In the rows, zero is written as 128.
Known rows, with every step that occurs
tubuzo/fabo: [ 82 127 124 125 133 122 142 143 131 112 157 141 135 155 130 113 121 122
 123 127 124 116 169 134 118]
tafek/pobe: [141 124 132 124 114 120 130 113 125 106 119 121 175 110 176 126 128 132
 134 132 117 123 133 194 120]
tafek/pobe/lamilob: [142 123 125 118  84 120 136 116 132  95 124 118 174 106 190 131 131 134
 132 137 117 122 140 252 113]
tafek/pobe/lamilob/tubuzo/zifo: [130 133 128 113  88 106 132 120 135  88 136 117 175 101 181 117 123 127
 139 136 112 119 154 213 119]
pobe/lamilob/tubuzo: [135 145 126 117  85 115 134 138 138 103 132 124 128 115 149 121 130 124
 137 136 128 117 144 152 117]
zigu/lamilob: [143 133 136 125 136 116 141 136 115 105 120 176 128 129 110 127 128 121
 126 129 132 137 133 160 135]
dese/pobe: [124 129 129 139 118  80 133 118 128  95 141 129 132 134  85 133 134 133
 134 132 140 109 130 103 126]
zigu/dese/tubuzo/lamilob/pobe: [147 126 139 127 147  74 136 187 140 171 125 119 137 146  47 116 116 108
 132 135 131 115 153 166 131]
kaper/zigu/dese: [133 128 133 126 160 131 175 155 127 130 149 130 132 125  90 128 128 141
 116 152 131  73 134 126 138]
zifo/pobe/lamilob/tubuzo: [131 140 156 114  19 132 160  91 140 128 129 123 136 108 144 125 133 132
 135 119 135  91 143 159 122]
tubuzo/dese: [144 116 122 124 140 153 109 121 143 110 137 127 122 154 217 112 115 121
 129 125 106 123 168 134 122]
tafek/pobe/zifo: [141 124 118 178  88 126 133 116 126  86 114 119 177 104 172 127 133 135
 139 135 117 150 139 181 119]
kaper/zigu: [131 125 128 131 143 123 161 113 126 128 154 137 127 120 124 128 136 146
 119 148 128  66 120 127 132]
dese/tubuzo/lamilob/pobe: [150 120 131 136 118  37 109 127 144 187 135 131 133 144  81 112 126 110
 141 128 125  94 135 185 121]
tubuzo/lamilob/pobe: [164 122 130 127 124 117 115 136 137 208 128 127 127 133 124 117 122 118
 140 131 121 117 168 206 123]
lamilob/pobe: [127 130 137 131 125 136 121 133 139 142 122 132 126 123 106 140 123 125
 147 136 132 122 120 161 122]
tafek/pobe/lamilob/tubuzo/dese: [151 131 129 115  89 120 127 118 138  81 125 118 172 111 222 116 125 128
 141 136 110 114 157 213 110]
pobe/tafek: [120 133 119 163  98 124 132 131 125 114 128 120  40 113 132 127 131 132
  94 132 130 136 136  99 122]
zifo/pobe: [127 129 158 122  48 141 155  85 132 146 126 125 135 117 130 130 132 135
 128 114 134  99 133 143 129]
tubuzo/zifo/pobe: [ 82 123 143 114  82 120 143  97 141 140 167 127 133 119  97 118 112 127
 125 117 116 117 162 145 147]
lamilob/tubuzo/zifo/pobe/tafek: [100 153 146 127  86 104 136 116 137 116 150 122 102 106 111 100 114 120
 135 122 121 107 164  43 138]
dese/zigu/lamilob/tubuzo: [141 165 139 161 127  50 124  98 104 108  99 152 119 131  75 118 124 102
 141 134 150 142 132 104 127]
zigu/kaper: [123 132 137 127 143 129  65 114 125 128 120 118 132 124 122 127 125 120
 137 126 131 134 116 128 128]
tubuzo/dese/zigu: [143 129 123 150 137 111 100  93 133 112 122 121 116 160 187 114 112 108
 133 129 120 135 166 132 118]
kaper/zigu/lamilob/tubuzo/zifo/pobe: [129 140 147 122 124 104 176 108 123 110 160 169 129 112 102 115 130 137
 126 143 128  58 140 114 143]
zigu/lamilob/tubuzo: [148 152 143 123 135 104 139 142 116  94 116 174 128 123 112 113 126 115
 140 128 132 126 138  99 134]
kaper/zigu/lamilob: [141 129 133 128 147 114 170 119 117 112 149 171 126 122 112 128 136 141
 118 148 131  72 124 149 137]
dese/zigu/lamilob: [137 152 134 162 128  60 126  93 104 115 102 153 119 136  73 129 126 106
 132 135 150 150 128 146 127]

Rows
[150 138 136 127 153 115 162 121 124  99 149 169 125 126 144 113 130 134
 128 147 124  62 141 109 135] -> kaper/zigu/lamilob/tubuzo/dese
[130 140 136 124 151 100 167 123 121 105 160 169 126 116 103 114 128 135
 127 148 125  67 139 108 142] -> kaper/zigu/lamilob/tubuzo/zifo
[159 124 125 144 109 115 116 138 135 202 129 123  83 125 126 117 124 120
 123 132 123 121 171 192 120] -> tubuzo/lamilob/pobe/tafek
[144 157 138 140 140  99  82 107 131 102 116 118 121 140 172  97 114 103
 154 128 124 120 159  44 120] -> lamilob/tubuzo/dese/zigu/kaper
[123 151 134 164 134  70  72  77 111 131 102 114 122 133  82 129 124 106
 139 132 148 148 117 124 123] -> dese/zigu/kaper
[ 84 122 139 109  61 120 147  99 145 132 171 125 133 116 106 122 113 128
 122 121 116 117 167 186 143] -> tubuzo/zifo/pobe/lamilob
[147 122 128 149 109  35 110 128 144 182 134 129 103 138  83 111 128 111
 130 130 127  98 138 175 118] -> dese/tubuzo/lamilob/pobe/tafek
[104 151 149 116  96 105 135 115 138 121 150 124 132 112 109 100 113 119
 146 120 120 104 160  53 141] -> lamilob/tubuzo/zifo/pobe
[ 79 126 139 131  66 119 145  98 139 132 166 122  90 111  98 117 114 129
 108 118 118 120 166 130 145] -> tubuzo/zifo/pobe/tafek
[128 131 124 183  98 142 124 137 140 123 117 131 127 117 103 141 126 127
 152 140 131 150 125 149 120] -> lamilob/pobe/zifo
[128 127 151 116  18 141 162  87 139 135 132 124 135 113 143 135 134 136
 125 120 134  99 139 201 123] -> zifo/pobe/lamilob
[148 140 131 128  92 100 101 100 130  82 115 112 171 112 205 116 124 119
 145 137 117 121 152 211 108] -> tafek/pobe/lamilob/tubuzo/dese/zigu/kaper
[150 120 125 163 106  39 110 129 145 178 132 130 133 141  79 112 128 111
 143 130 126 108 138 178 119] -> dese/tubuzo/lamilob/pobe/zifo
[113 142 124 112  90 107 131 138 143 102 151 124 128 114 134 115 120 121
 136 136 120 121 159 154 127] -> pobe/lamilob/tubuzo/zifo
[150 133 130 149 139 107 104  99 130 106 117 146 115 159 170 117 111 104
 138 133 123 136 165 158 119] -> tubuzo/dese/zigu/lamilob/pobe
[145 135 130 117  85 112 134 120 132  88 122 118 175 101 192 121 130 129
 141 137 118 115 144 210 112] -> tafek/pobe/lamilob/tubuzo
[150 119 127 135 121  33 113 125 139 180 137 129 134 146  92 107 129 112
 132 124 125  97 139 167 124] -> dese/tubuzo/lamilob
[134 137 134 128 141 100 179 154 130 103 156 129 133 122  78 126 131 141
 123 157 136  58 141 113 133] -> kaper/zigu/dese/pobe/lamilob/tubuzo
[145 156 135 140 135  98 105 112 133 101 119 121 121 141 173  97 114 106
 151 129 122 117 163  44 120] -> lamilob/tubuzo/dese/zigu
[121 133 131 155 103 133 124 135 136 132 122 127  65 113 110 139 126 128
 124 139 132 128 125 142 118] -> lamilob/pobe/tafek
[140 147 126 127  95 107  99 117 139  95 127 118 124 130 177 114 121 113
 143 136 126 121 158 153 112] -> pobe/lamilob/tubuzo/dese/zigu/kaper
[116 124 139 123 119  87 182 138 140 132 168 130 137 125  65 123 125 136
 115 149 129  52 139 163 139] -> kaper/zigu/dese/tubuzo/zifo/pobe/lamilob
[116 142 135 122 127  97 160 190 134  89 142 121 139 142  60 123 119 119
 129 140 139 115 171 124 126] -> zigu/dese/pobe/lamilob/tubuzo/fabo
